Each row comes from the steps of one path. Every step used is in the known rows, and no mark comes twice. Write the path behind each row, first mark first.
In the rows, 128 means zero.
Known rows
V, Y, K, X: [153  78  96 157 115 180 140  99 111 154 175 106 155  98 157 112 163 163
 148  64 131 152 115  99 122 112 145 163 128 130  55]
Y, V: [164  81 102 146 150 177 141 114 112 138 170 159 155  98 155  93 154 157
 166 129 128 134 112 169 111 119 159 161 130 126  55]
B, G, V, Y: [151 129  90 148 135 163 163 141 119 146 162  99  84  55 164  99 160 164
 164  89 130 154  79 154 132 120 138 167 123 133  60]
A, P, Y, V: [189  84  59 152 131 176 135  86 110 146 163 131 133  88 156 107 135 130
 135 124 150 155 102 152 129 102 172 175 102 126  67]
G, V: [160 116 121 138 165 165 150 127 128 124 159 129 121  71 163 106 147 167
 162 109 128 136 114 164 110 112 145 166 142 127  76]
K, Y: [154  92 125 157 147 170 128 135 130 147 187 104 144 139 152 107 181 167
 162 112 127 136 143 114 111 106 155 171 140 123  76]
M, X, K, Y: [161 108  98 142 160 164 128 147 144 139 178 109 146 130 165  99 131 197
 165 107 127 134 124 130 109 106 147 160 153 135  86]
K, U: [155  92 146 150 145 172 126 108 119 141 177 105 158 135 138 117 180 160
 161 113 122 133 151 128 120 108 158 185 144 128  81]
A, P, U: [171  72 107 147 126 174 128  94 115 149 163 104 135 131 152 117 143 150
 133 145 151 152 147 133 119 100 158 175 100 124 105]
K, X, M: [139  94 139 134 142 171 128 118 128 128 164 139 162 131 166 100 147 188
 167  82 118 136 101 134 122  99 148 174 139 135  86]
G, V, Y, K, X: [157  93  84 150 120 175 157  99 116 146 164 117 123  42 168 117 148 162
 161  46 129 153 106 124 120 115 140 152 142 125  43]
U, K: [158 116 157 155 175 172 126 112 108 134 177 117 175 118 141 106 146 164
 158 112 141 138 145 159 107 119 156 181 128 133  71]
A, P, Y, K, X: [187  58  85 155 116 177 130  77 112 157 160 119 150  93 161 118 132 145
 128  84 150 161 133 110 129  95 159 176 115 125  84]
M, X: [160  86 138 136 168 172 132 138 131 132 162 127 144 109 151  99 126 182
 143 108 130 135 142 147 118  93 135 176 126 132  96]
G, B: [180 114 132 142 163 177 138 139 131 121 159 127 126  80 159 104 152 165
 160  94 136 132 122 166 106  89 148 178 123 134  91]
K, X: [149  84 150 142 154 170 133 122 125 136 162 139 156 131 154 103 155 180
 148  89 123 138 137 126 119 101 138 171 132 135  95]
X, K, Y: [156 127  96 149 146 164 127 137 138 137 188  98 154 144 165 102 163 183
 166 127 128 133 106 122 103 120 164 162 155 136  75]
U, K, X: [149  99 167 151 171 173 126 109 110 138 166 138 178 126 145 107 143 176
 158  75 132 141 157 146 117 111 142 178 132 135  79]
G, V, T: [159 117 130 134 160 156 151 119 129 130 164 101 121  81 155 118 136 160
 174  95 133 147 116 139 107 108 127 147 126 116  74]
Y, P, U: [131  67 105 146 129 180 128 104  97 148 169 149 149 117 152 112 139 166
 163 150 147 146 135 104 115 105 156 163 130 113  82]
Y, K: [171  77 112 153 140 180 133 110 112 142 177 127 166  95 157 102 151 159
 156 126 136 136 131 137 102 119 160 162 136 124  62]
Y, P: [139  91 123 148 159 182 130 119 103 136 170 157 166 108 147 105 141 169
 158 135 141 137 116 131 113 103 157 159 141 125  71]
X, M, Z: [125  80 137 124 165 166 116 124 124 124 170 122 147 133 165  90 123 178
 164 131 137 125  92 166 114 103 154 184 120 123  80]
P, A: [157  96 146 148 162 166 126 140 130 138 169 121 125 108 154 111 169 157
 160 152 134 148 130 147  97 102 143 173 135 130  96]
Z, M, X: [154  80 166 135 157 175 123 133 137 124 156 109 160  93 163 104 141 185
 152  88 126 129 138 174 117 103 129 170 144 131 102]
P, Y, K, U: [171  71  93 161 111 172 123  81 108 158 182  90 151  99 147 124 170 137
 160 110 135 148 143  89 122 113 172 194 141 114  60]

Write each row's path
[183 104  98 149 137 169 127 100 122 141 165  89 129 109 151 114 142 141
 120 125 153 155 111 128 129  91 163 190 102 133 101]
A, P, Y
[125 101  95 163 126 184 125  83  80 156 183 107 154 102 139 125 139 152
 165 115 159 160 128  98 123 119 159 173 120 120  50]
V, Y, P, U, K
[160  75  89 157 140 176 137 122 117 151 185 146 144 117 156  98 176 157
 179 112 125 135 130 138 113 115 165 153 140 116  41]
K, Y, V
[127  58  89 158 120 179 123 109 104 162 186 135 141 138 152 118 162 164
 176 133 143 146 153  78 116 103 159 158 143 102  72]
K, Y, P, U
[157  85  87 142 138 175 128 130 136 136 171 128 166  88 181  99 138 190
 187  87 120 126 113 183 111 126 152 140 173 127  57]
Z, M, X, K, Y, V
[136 100 128 168 168 182 118 111  95 153 191 140 179 122 137 114 153 164
 181 101 147 140 157 122 112 113 167 159 151 116  43]
U, K, Y, P
[150  81 127 145 128 178 118  69 104 144 160 124 169 136 157 119 119 165
 161  87 148 156 148 147 129 100 157 180 111 129  88]
A, P, U, K, X, M
[127  36 121 128 144 175 119 100 114 141 166 147 167 117 174  94 111 183
 171  92 134 131 113 149 113 104 151 168 132 114  64]
Y, K, X, M, Z
[158 113 134 129 155 170 121 137 143 115 158 104 171  98 176 102 121 200
 156 102 126 127 105 184 110 119 138 159 160 144 101]
Z, M, X, K
[150 104 150 135 144 170 117 116 138 126 163  91 178 109 163 116 141 192
 169  88 118 125 134 168 117 116 143 171 175 139  93]
Z, M, X, K, U
[168  84  74 147 129 170 137 106 111 143 171 137 134  89 160  99 149 144
 157 127 136 147  97 133 123 112 161 179 120 124  57]
P, Y, V
[132  96 107 142 148 180 116 134 129 135 172 128 176 102 172 109 126 202
 180  92 133 129 113 149 113 111 149 136 183 125  75]
Z, M, X, K, Y, P
[164  65 123 158 130 180 128  90 107 151 182 113 173 113 143 118 172 150
 169 112 128 135 158 127 111 118 169 172 150 118  56]
Y, K, U
[131  72  62 144 130 173 123 123 119 155 176 139 146 126 165 111 110 195
 176 130 143 145 135  97 114 104 154 148 156 114  80]
M, X, K, Y, P, U
[162  69 138 154 138 176 122  74 102 154 157 121 163 136 147 123 125 156
 142  92 151 159 185 138 125 104 150 180 102 128 101]
A, P, U, K, X
[150  84 120 164 134 171 118 105 109 159 191  93 151 145 146 119 168 160
 175 110 141 148 181 104 111 117 159 178 129 112  70]
P, U, K, Y
[166  60  93 153 114 172 130  97 114 152 167 122 150  93 166 111 143 159
 146  85 136 153 129  90 121 104 152 180 129 123  74]
P, Y, K, X
[195  77  69 159 122 178 128  82 110 151 170  96 144  85 157 116 135 133
 125 124 158 157 121 119 120 103 174 178 107 124  76]
A, P, Y, K
[169  79 107 167 133 175 118  88 106 164 184  87 148 143 143 126 154 145
 155 113 156 156 189 123 119 108 167 176 111 114  78]
A, P, U, K, Y
[130  88  64 152 120 173 121 113 111 154 186 127 153 140 165 114 140 181
 181 149 143 144 117  88 109 117 170 148 158 117  70]
X, K, Y, P, U
[ 88  41 135 132 149 178 105  81  86 148 163 172 171 135 159 109  85 186
 187 101 153 143 141 138 125 103 151 174 126 105  65]
Y, P, U, K, X, M, Z
[160  88  96 165 109 181 133  85 104 159 192  75 154  98 140 126 186 141
 160  88 131 146 128  98 123 118 167 175 139 123  40]
V, Y, K, U
[156 109 120 137 159 166 125 119 134 132 169 110 161 126 150 110 129 187
 162 111 123 132 131 144 117 107 149 176 158 139  89]
M, X, K, U
[138  96  92 148 165 169 118 147 130 148 177 149 134 101 165 112 124 188
 184 138 141 151 117 133 100  95 146 140 175 122  77]
M, X, K, Y, P, A
[156  89  74 138 149 160 138 128 134 149 181 119 150 121 163 105 115 180
 192  94 129 145 113 137 108 112 139 128 139 116  49]
M, X, K, Y, V, T
[156  72  88 144 106 173 126  91 118 143 168 125 157  93 175 107 139 168
 166  76 131 150  95  95 127 104 160 183 136 122  67]
P, Y, K, X, M
[165  89  64 143 153 169 137 132 131 143 177 150 149 107 170  93 125 186
 181 108 124 134 113 161 110 118 154 147 155 128  50]
M, X, K, Y, V
[134  92 115 146 151 174 107 144 135 142 171 127 151  85 176 119 137 193
 192 119 135 143 118 157 100 106 140 135 192 124  83]
Z, M, X, K, Y, P, A
[192  69  83 163 108 178 121  60 105 161 175  85 150  99 144 132 157 122
 139 111 148 155 144 107 128 101 179 186 122 117  69]
A, P, Y, K, U
[177  80  79 155 121 173 129 100 112 147 176 103 146  84 162 109 151 146
 146 124 144 150 115 101 114 112 164 183 126 121  69]
P, Y, K
[135  78 114 161 154 174 118 136 116 159 185 144 130 110 151 120 172 159
 182 142 141 151 138 117 101  95 155 150 160 112  69]
K, Y, P, A
